Known rows, with every step that occurs
D -> K -> C -> S: [  1 -10  -5  14 -18 -10  12  -6  16 -18  -5  -6 -10  -7   8 -19 -11  10
  15 -11  -1  13 -20  -9   0 -11 -25  25  10 -16  -4  13   8  -1 -28   0
 -19   3  -8 -10  -4 -12  12   0  -3 -16 -11  20  20  33]
N -> C -> F: [  3  -4   5   5 -12   7  10  -9  16 -16  -1  -9  -1  -4   2  -7   5   7
  16 -16  10  -1  -1   0   5 -23  26  23   0   4  -1  10  14  -1  -6  -7
 -28  -2  -1  -6 -14 -19  26 -21 -27  -5 -20  19  19  29]
F -> C: [  4 -13  -6  10 -11  -8  13   8   7 -24  -6  -7  -5 -17   8 -12   4  10
  10 -11  -3   0 -22 -12  11  -7   9  13   6  -7  -5  12  28  -4   0  -1
 -14   0  -4  -7  -1  -1  16  -5 -29  -3 -18  20  15  15]
S -> C -> T -> B -> Y -> U -> H: [ -5  -8 -11  13 -23   3  27  -9  11  -5 -25 -22  -9 -32   4 -22  -2   9
   4  -1  -2  13   4 -15   0 -21  14  28  12 -16   8   8  29   4   6   8
  -8  -6 -10  -7 -16  -3  31 -14 -21 -16 -16  36  26   5]
H -> U -> P -> D -> K: [ 13   4   4  -9 -13  -2   4 -19   7 -17 -11 -10  -5 -21   0 -31   0   4
  12 -23 -12 -11  -8 -20 -13 -35  16  18  15 -14  -2   2   2   7   1 -14
  -7   4  -1  -6 -16  -3  36   4 -14  -8 -30  18   7  24]
T -> B -> Y -> U -> P -> D: [  5  -3 -11  -1 -12 -18  19 -12   1  -3  -9 -24   4 -33  -9 -37   9  -3
   3 -11  -9  13  -2 -27 -10 -10  21  13  12 -12   5  -5  11   1   9 -11
  10  -4  -5   5 -20  14  22 -19 -28  -4 -24  11   7  21]
V -> B: [ 14   3  -2   4 -11   4  13   9  20  -3  -4 -12   1 -17   4 -17  -6   8
   1  -5 -13  10   5  -1   3  -4   9  11   1  -4  10  -5  32  -4  -4  -6
  -7   4  -4   2   4   1  11  -1 -16   4 -11   3  12   9]
J -> B -> Y -> U -> P -> D -> K: [  2   1 -17   0  -3  -5  19 -14   2  -3 -25 -20  -4 -20  -5 -48   7   8
  11 -19 -17  14 -11 -26   0  -6  11  16  21 -13   4 -10  13   2  -2 -13
   7 -11  -8  -3 -10   1  21  -4 -18   5 -22  13  10  30]
C -> G: [  6  -3  -1   7 -19  -7  32   1  13  -9  -3 -15  -5 -17  18 -10  -3  -7
  -3 -11  -5   0   8 -11  15 -12   0  18   9 -13   1  10  16  -1  -7  -2
 -15   0  -6  -3  -2  -1  13   1 -24  -7 -13  11  13  10]
J -> B: [  6   3  -9   5  -2  12  12   3   9   2 -19 -13   3 -14   4 -10   4  18
   8 -12 -13  10  -2 -14   7   0  13  12   2  -6   6  -3  28  -4 -10  -5
 -10  -2 -10  -5  -4  -4  11   3 -21  10 -13   4  18  16]
U -> Y -> B -> T -> C: [ -7 -12  -1   2  -7  -5  -6   3   6   5  -7 -13  -7 -17  -9 -26  10   8
  -1 -20  -5   8 -16 -16  -7  -7  19  21   5  -5   4  -5  24 -11   5 -11
  -1   4   8   4  -1   0  22 -14 -12 -10 -11  36  23  13]
Y -> B: [ 18  -1  -3   9  -1  -6   5  -3   5  -1  -6 -10   0 -12   2 -12  -5   9
   3 -10  -8   5   0 -18  -4  -3  14  13  10  -3   0  -4  30  -6 -13   6
  -9  -1  -9  -6  -7  -3  10  -4  -6   6  -8  14  22  10]
S -> C: [  7  -9 -13  15 -27   6  19   3   5 -14 -12  -9  -6 -14   8  -6  -9   9
  11  -4  -4  -2   5  -5  11  -9   8  20   6  -2   9  11  28   7 -19   2
 -22  -4  -6 -12  -2 -13  22  -2 -15 -14 -15  16  14   9]
P -> D -> K: [  0 -11 -11   8 -13  -3  16 -14   6  -8  -5  -3  -5 -17  -4 -24  -6   3
   5 -19 -10  -3  -9 -13  -3 -10  13  25  17 -10  -2   0   6  12 -21 -14
  -6   2  -1 -12   9  -8  12   2 -12  -3 -14  12  -2  23]
N -> C -> K -> D: [ 12  -7  -5  18 -16  -8   6 -10   5 -24  -5 -12  -1  -3   2 -24  -4   4
   8  -9  -2   3  -9 -12   0 -16   0  26   2  -5  -1  11  11   7 -12  -6
 -18  -3   6 -16 -16 -17  32  -9 -18 -10 -19  12  17  25]
J -> B -> T -> C: [ -5  -4  -8   5  -2  11   9  -3  10  -4 -21 -14   6 -25   2 -19  10  14
   4 -12 -14  12  -3 -14  -3   1  19  18   6   0   2  -7  25 -12   4  -7
   0  -5  -3  -7  -6 -10  22  -1 -23  -1 -11  13  31  12]
Y -> B -> T -> C -> G: [  2  -8  -3  10  -6 -12  12  -8   9 -10  -7 -15   1 -23   8 -20   0  -2
  -4  -9  -6   8   3 -20  -9  -3  14  20  18  -1  -5  -6  24 -15   2   3
  -1  -6  -3  -7  -8  -5  20  -5 -11  -7  -5  24  38   5]
T -> C -> S: [ -8  -9   2  11 -28  -3  12  -3  13 -17  -1  -7   0 -16   6   7  12   6
   3  -9   5   8 -13  -9  -5 -10  -8  19  -4  -5  -9   8   3  -5  -1  -6
 -26   7   3  -9   1 -15   5  -9 -28 -17 -19  19  15  22]
V -> B -> T -> C -> K: [  2  -1   0  13  -9   2  13   4  21 -10 -10 -16   4 -25   8 -28  -3   3
  -4  -5 -18   9  -1  -6  -6  -6   5  20   9  -3   6 -10  27  -7   8  -9
   4  -1  -1  -1   0  -4  21  -2 -15 -10  -5  16  26   7]
F -> C -> S: [ -1  -6  -3  14 -19 -11  18   3  12 -21  -4  -6  -2 -16  13  -3  14  12
   6  -6   3   8 -27  -9   5  -6 -11  16   3  -6 -11  15  14  -7  -7  -1
 -17   5  -5 -14  -1  -1  11  -6 -36  -3 -15  23  18  23]
N -> C -> T -> B: [ -2  -8  -1   7 -16   9  12   0  18 -17  -8 -13  -2 -18  -2  -9  12   8
   3 -13   8   2   0  -7  -8 -18  18  27   1  -6  -7   7  19  -4   8  -8
 -26   0   4  -8 -20  -9  35 -15 -28 -13 -20  19  34  18]
Y -> U -> P: [ 25   9  -5  -1  -4 -17  12 -14   5 -14 -11 -11 -13 -25  -7 -32  12   3
  16 -13 -13  -5  -1 -13   1 -22  19  14   9 -10   1   4  26   3   9   7
 -24   2   3  -4 -27   8  33  -8 -24  -6 -25  22   6  19]
N -> C -> G: [  2 -10  -6   4 -25  -3  20   2  12 -29   2 -12  -5  -8  16 -10   0  -5
   4 -13   3  -3   2  -6   9 -18   5  19   2  -3  -1  13  12  -4  -3  -4
 -27  -5   5 -10 -12 -11  29  -8 -28 -14 -25  13  23  21]
P -> D -> K -> C: [  1 -21 -17   9 -20  -9   9 -15   9 -14  -5  -3 -10 -15  -6 -24  -8   1
  11 -14  -4   7  -8 -12  -1 -11   6  27  10 -11   1   3  11   8 -22  -9
 -15   2  -2 -10   5 -10  20   3  -5  -7 -17  16   8  27]
U -> P: [  9   9   0   2  -1  -2   5  -4  11  -6  -7 -13  -7 -16   0 -21   8   2
   9 -20  -1 -15 -12  -6   7 -13  17  19  10  -9   5   3  22   2   5 -12
 -24   4   1   1 -11   1  29  -4 -20  -5 -22  15   5  18]
H -> U -> R: [ 29   8  10  -6 -20   7  -6  -1   6 -15  -4 -16   0 -11   3 -19  -8  13
  20 -11 -17  -7   9 -16 -10 -35  10  16 -14  -7  -3  11  14   6  -6  -2
  -1   7   2   1 -21 -13  22 -11 -26 -11 -26  13   4  23]
S -> C -> T -> B: [ -2  -8  -7  19 -25  12  25   2  13  -7 -21 -17  -8 -24   5  -4   1  10
   1  -3   3   6  11 -10   3 -12  12  28  10 -11   3   7  28   5  -4  -4
 -24  -4  -8  -9  -7  -5  27  -4 -21 -15 -10  23  31   3]
T -> B -> V: [  6   8   1  -1  -5   2  14  -4   5  -4  -8 -16   6 -27  -2 -17   5   5
   7  -8 -17   3   4 -18 -12  -5  14  13  -3  -4   6  -2  17  -2   2  -8
  12  -6 -13   4 -16   4   5  -8 -26  -7 -14   1  15  12]
U -> Y -> B -> V: [  3   1   1  -4  -5  -1  -4   1   3   8  -9 -13 -10 -10 -12 -28   9   9
   8 -19 -13   3 -11 -16  -5  -8  12  18  -3  -5   8  -4  22  -4  -1 -11
   3  -1  -3   7  -3   1  11  -9 -11  -5 -12  27  12  18]
D -> K -> C: [  5 -15  -8  10 -11  -8   9  -3  11 -20  -6  -6 -13  -8   4 -26 -18  10
  17 -14  -6   7 -15 -10   5 -11  -9  22  13 -16   2  11  19   1 -24  -1
 -16  -1  -7  -4  -4 -12  16   1   2 -16 -14  19  18  27]
K -> C -> T -> B: [  4 -16  -6  10 -17  -3   8  -2  22  -8 -13 -15  -8 -23  -5  -8   7   7
   8  -2   7  22   7 -10  -1 -12   4  30  -4 -17  -2  10  31  -7   1   2
 -27   4  -8   0 -16  -3  32  -6 -14 -12 -13  23  38  14]
C -> G -> Q: [ -5  -9   3  12 -14  -7  43   3   9 -12  -9 -22  -3 -20  13 -13   1 -12
 -12  -9   3  11   4 -15   9 -20  -7  17  17 -12  -2   8  13   7   0   1
 -15   1   6 -10  -6  -5  16   6 -31  -8 -16  12  20  16]
Q -> G: [  4  -7   2   3 -14 -16  19   3   6  -5   2  -7   1 -22   3 -17 -10   0
  -3 -15  -5  -1  -5 -18   8 -11  10  18  -3 -10   7   9  21  -7  -6  -7
 -15  -7 -15   0 -12   3  20   7 -16 -12  -7  12  13   6]
Y -> U -> P -> D -> K: [ 17   3 -11   1  -7 -18  14 -23   3 -15 -12  -8 -16 -25  -9 -41   8   0
  15 -18 -13  -5  -5 -17  -3 -22  19  20  18 -13  -1  -1  14   9   3  -1
 -21   0   5  -8 -19   8  32  -2 -20  -5 -26  24   1  25]
P -> D: [  6 -12 -12   5 -18  -2  12 -14   7  -2  -3  -3   1 -21  -8 -11   6   0
   4 -11  -7   0   2  -8  -3 -10  21  22   3  -3   0   1  13   9 -12  -8
 -11   6   0 -10   4  -6  18  -4 -20   2 -18  10  -2  16]

Rows
[  9  -3  -6  -4  -6 -15  18 -18   4  -2 -12 -16  -2 -27  -3 -41  -4   5
  13  -9 -19   9 -15 -14  -1 -20  12  15   8 -13   6   9  24   2   2  14
  19  -1  -9   1 -17  -5  20 -26 -16  -8 -23  25  -1  19] | B -> Y -> U -> H
[ -7 -11   9   9 -15   5  11  -9  14 -13  -4 -13  -2 -15   2   2   6   4
   9 -16  10   4  -1 -10   8 -19  24  20   3  -4  -3   4  12  -3   6 -12
 -26   0  -3   3   0 -15   6 -13 -28 -10 -18  25  14  19] | T -> C -> F
[  6  -5  -8  28 -24   6  24   5   3 -14 -18 -16  -8  -8  18  -8 -14   7
   9  -4 -10  -6  -1 -12  13 -15  -7  23  13  -8   7   8  24  14 -22   0
 -22  -7 -11 -15  -3 -11  20   3 -10 -18  -8  24  15  11] | S -> C -> K
[  3  -4  -2   5 -11   2  10   3  22 -10  -6 -12   4 -28   1 -26   0   4
  -2  -6 -13  10   2  -1  -7  -3  14  17   5   2   7  -8  29 -11  10  -8
   3   1   1   1   1  -6  23  -6 -18  -8  -9  11  26   6] | V -> B -> T -> C
[  0   1   0   7 -16   0  13   1  25  -8  -5 -12   6 -27   4 -21   6   5
  -5  -3 -10  16  -2   1 -12  -2   1  19   3   2   2  -6  20 -13   6  -7
   1   4   0  -3   1  -6  19  -6 -21  -8  -7  13  27  10] | V -> B -> T -> C -> S
[ -2  -2  -6  15 -23  15  24  -3  12  -9 -23 -17  -8 -26   1 -11   5   7
   6  -2  -3   3  13 -10  -2 -13  10  30   7  -7   3   6  26   5   1  -5
 -15  -9 -13  -8 -11  -8  25  -3 -22 -18 -10  22  31   4] | S -> C -> T -> B -> V
[ 18   8   1   1   3  -3   3 -10   3  -3 -11 -10  -1 -14  -4 -22   1   5
  12  -8 -17   1   3 -17 -13  -3  11  15   5   2  -1  -6  26  -6  -7   4
   7  -9 -16  -3 -12  -6   7  -4  -8   1  -8  11  21  12] | Y -> B -> V
[  0  -1   5   6  -8   5  13  -3  26  -5  -7 -15   5 -27   2 -23   3   4
  -1  -7  -7  14   6   0  -4  -7  23  20   8   3   7  -9  27 -11  11 -11
   0   0  -3   4   1  -6  20  -9 -21  -3  -6  17  26   8] | V -> B -> T -> C -> F
[  9  -7  -2  19  -1 -16   2 -17   4  -7 -11 -15   3 -20  -1 -31  -3   2
  -3  -6  -8  14  -4 -23 -14  -1  12  25  18  -3  -4  -6  23  -8  -3   1
   5  -5  -2 -11 -11  -8  22  -5  -5  -4  -2  23  34   7] | Y -> B -> T -> C -> K -> D
[ -2 -11   0   5  -9  -2   9  -9  11 -13  -7  -7   4 -30  -3 -21   7   3
   4 -12 -10  -1  -6  -6  -9  -8  19  24   8   1  -4   4  21  -7   5  -4
   1   1   2  -7  -8 -15  28 -13 -19 -19 -11  19  24   9] | B -> T -> C
[ -5  -7   8   8  -5   2  13 -17  16  -6  -9 -11   4 -29  -2 -17  10   2
   7 -14  -1   2  -2  -4  -4 -14  29  28  10   2  -4   3  17  -7   6  -8
  -2   0  -3  -3  -9 -15  25 -18 -23 -13  -8  26  24  13] | B -> T -> C -> F
[ 16   2  -6  -2  -3 -13  13 -20   7  -4 -13  -8 -10 -30   1 -24  -5  11
  15  -6 -18   3  -7 -12   1 -28  22  15   1 -13   8  10  33   2   3  27
  -8   7  -1  -6 -23   3  22 -12 -20  -2 -24  32   2  11] | Y -> U -> H
[ 14  -2  10 -11 -10  -2  -5  -7   5   1 -12 -12  -1 -21  -4 -28   4  15
   7 -17 -19   7  -6 -21 -20 -28  16  14   4  -8   1   2  17  -7   0  -3
  13   7  -3   0 -18  -1  34 -10 -10  -6 -17  30  24  14] | H -> U -> Y -> B -> T
[  6  -4  -1  16 -15   3  11   2   8 -24  -6 -12  -3  -2  12 -13  -3   6
  11 -13  -6  -9 -12  -9   2 -20  -1  22   3  -4  -3   8  14   5 -10  -4
 -23  -3   1 -14 -15 -16  29  -9 -17 -16 -18  19  19  26] | N -> C -> K
[ -2 -14  -4  13 -10  -3  14  -4  18 -15 -14 -12 -14 -17   1 -24 -10  10
   9 -14   1  13 -10 -15  -1 -14  -6  30  15 -23  -2   8  20  -1 -12  -6
 -18  -1  -7  -2  -8  -6  20   1  -3 -17  -9  24  32  22] | D -> K -> C -> T -> B
[-10  -8   1   5 -13  -6  -3   0  10   7  -6 -13  -6 -16  -6 -22  15  10
  -2 -17  -2  13 -20 -15 -11  -7   6  23   3  -5   0  -2  14 -12   1 -10
  -3   7   6  -1  -1   0  19 -15 -16 -10  -8  38  25  18] | U -> Y -> B -> T -> C -> S
[  6  -8   9 -11 -16  -2  -8  -6   4  -7 -11 -12  -2 -21  -4 -24   6  13
   7 -18 -15   8  -7 -25 -21 -30  15  14   2  -8  -1   1  14 -10   8  -6
   7   5   2   1 -15  -4  32 -10 -12 -13 -21  34  27  15] | H -> U -> Y -> B -> T -> C
[  9 -17  -5  10 -18  -2   7  -6  23 -10 -13  -8 -13 -17  -7 -10   8   6
  13  -4   6  15   4  -2   4 -16   1  33  -3 -16  -5  15  33  -4  -3   5
 -32   6  -7  -4 -12 -13  35  -6  -9 -13 -13  27  33  17] | K -> C -> T
[ 15   4  11 -16 -13   0  -6  -6   2  -3 -12 -12  -5 -16  -6 -27   6  13
  14 -17 -22   4  -3 -23 -19 -31  10  12  -4  -9   2   2  13  -5   3  -6
  12   2  -7   3 -18  -2  23  -7 -12  -7 -22  26  18  18] | H -> U -> Y -> B -> V
[  3   3   3   4  -4  -4  23 -11  15   1 -21 -24  -5 -35 -10 -33  18   3
  -1 -14  -3   9   0 -18  -8 -17  15  27  16 -21  -6   1  21  -1  20 -10
  -5  -1  -7   4 -23   8  32 -18 -26 -10 -15  24  25  14] | C -> T -> B -> Y -> U -> P
[ 18  -5  -6  -2 -11 -16  23 -12   1  -7 -10 -14   0 -24  -8 -39   3   2
  14  -9 -20  11  -4 -15  -4 -13   5  13  10  -9  -2   8  19   2  -5   4
  14  -4  -9  -1 -17  -6  20 -25 -17 -10 -19  13   3  22] | B -> Y -> U
[ -2  -7 -13   5 -19 -25  18 -16   6 -11  -8 -23  -2 -28  -4 -39   5  -1
   7  -9  -3  24 -13 -27 -12 -10  -3  19  13 -17   1  -1  -1  -3  -1 -10
   4  -4  -7   1 -20  11  21 -16 -21 -10 -23  18  16  33] | T -> B -> Y -> U -> P -> D -> K -> C -> S
[  7 -12  -6  25 -10 -19  15  -3   2 -24 -11 -14  -4 -13   8 -26  -1   6
   4  -6  -3   9 -23 -21  11  -8  -5  22  13 -15  -4  12  21   4  -6  -5
  -8  -2  -4 -12  -3   0  18   1 -25  -2 -12  21  15  16] | F -> C -> K -> D
[  3  -3   0  12  -7 -10   5 -12  10  -5  -7 -10   5 -22   3 -15   7   6
  -1  -7  -5  11  -7 -15 -17  -1   7  21  12   3  -9  -5  19 -16  -4   4
  -2  -1  -4 -11  -9  -9  17 -11 -12  -6  -4  24  37  12] | Y -> B -> T -> C -> S
[ 16   1  -2   8   6  -7   6  -9   8   4  -9 -10   5 -22  -1 -26  -1   7
   2  -8 -14   4  -1 -13 -13   0  19  19  17   2  -2  -5  32 -11 -10   8
   8  -2  -9  -9 -13  -4  23  -9  -5   3   0  18  31   6] | Y -> B -> T
[ -9 -20 -17   7 -17 -14  15 -26  12  -7 -15 -14 -12 -30  -9 -40  -5   1
   8 -11  -3  19 -11 -21  -8 -21  12  32  14 -23   2   2  11   5  -3  -2
   1   0  -5  -4  -7  -1  27  -8 -10  -9 -20  34  14  25] | P -> D -> K -> C -> T -> B -> Y -> U -> H
[ 18  -5 -16   1 -12 -24   9 -23   6 -20 -11  -9 -20 -23 -10 -41   7  -1
  20 -14  -8   3  -3 -17  -1 -23  14  22  12 -14   0   2  17   5   2   3
 -29   0   4  -7 -22   7  38  -1 -15  -9 -28  27   8  28] | Y -> U -> P -> D -> K -> C
[ 10 -13   0   9 -14  -5   7 -11  20  -7  -5 -11  -7  -9  -1  -5   1   5
  21  -6  11  18   5  -3  13 -18  12  26  -4  -7   4  12  25  -4 -13   3
 -29   3 -13   1 -11 -12  21 -12 -13  -3 -14  23  22  25] | K -> C -> F
[  7  -7  -3   9  -1  -8   1  -9   7  -7  -8 -11   3 -23   0 -21   2   5
   1 -10  -9   6  -3 -17 -14  -1  20  19  15   3  -5  -7  28 -14   0   4
   2  -3  -3  -7  -9  -9  20  -9  -9  -6  -5  23  35   7] | Y -> B -> T -> C
[ -8 -10   2  10  -5  -4  -3   3   5   5 -11 -18  -8 -14  -3 -28   6   8
  -2 -20  -9   5 -20 -21  -5 -11   9  23  10  -9   4  -6  20  -6   3 -12
   0   2   4   3  -1   1  21 -10  -9 -12  -6  41  24  15] | U -> Y -> B -> T -> C -> K
[ 10  -4  -6   1 -10 -14  23  -5   1  -4  -8 -22   7 -31  -4 -30   1   5
   4  -8 -15  18   0 -26  -9  -8  13   9   8 -11   4   0  18  -2   0  -2
  17  -4 -10   5 -21  10  13 -22 -25  -7 -18   7  12  18] | T -> B -> Y -> U
[ -9 -15  -2  12 -10  -4  22   6  13 -16 -16 -18  -2 -29   3 -20  14   8
  -1 -11   4  11 -20 -18   2  -8   8  22  14 -17 -10   8  25  -6  15 -11
  -1  -3  -9   0  -7   3  21 -14 -33  -7 -14  27  30  13] | F -> C -> T -> B -> Y
[ -9 -10   6   4  -4  -2  -2  -3  10   9  -8 -16  -7 -16  -9 -24  11   8
   1 -21   2  11 -12 -15  -3 -12  26  24   8  -4   5  -5  20 -11   6 -14
  -3   3   3   7  -1  -2  20 -17 -15  -5  -8  42  24  16] | U -> Y -> B -> T -> C -> F
[  5   5  -9   4   4  11  13  -4  12   7 -22 -12   7 -25   1 -24   8  16
   6 -10 -20   9  -2 -10  -2   2  18  18   9   0   4  -4  30  -8  -7  -4
   7  -3  -9  -8 -10  -7  24  -1 -20   7  -6   8  28  11] | J -> B -> T
[  1 -17  -9   4 -15 -12  10 -14  20  -5 -17 -20 -11 -30  -6 -26   3   6
  12   0   2  28  -1 -15  -3 -21   7  29  -2 -23   3  11  32  -7  11  15
 -10   2 -10   3 -25   0  36 -17 -14 -12 -20  36  33  17] | K -> C -> T -> B -> Y -> U -> H
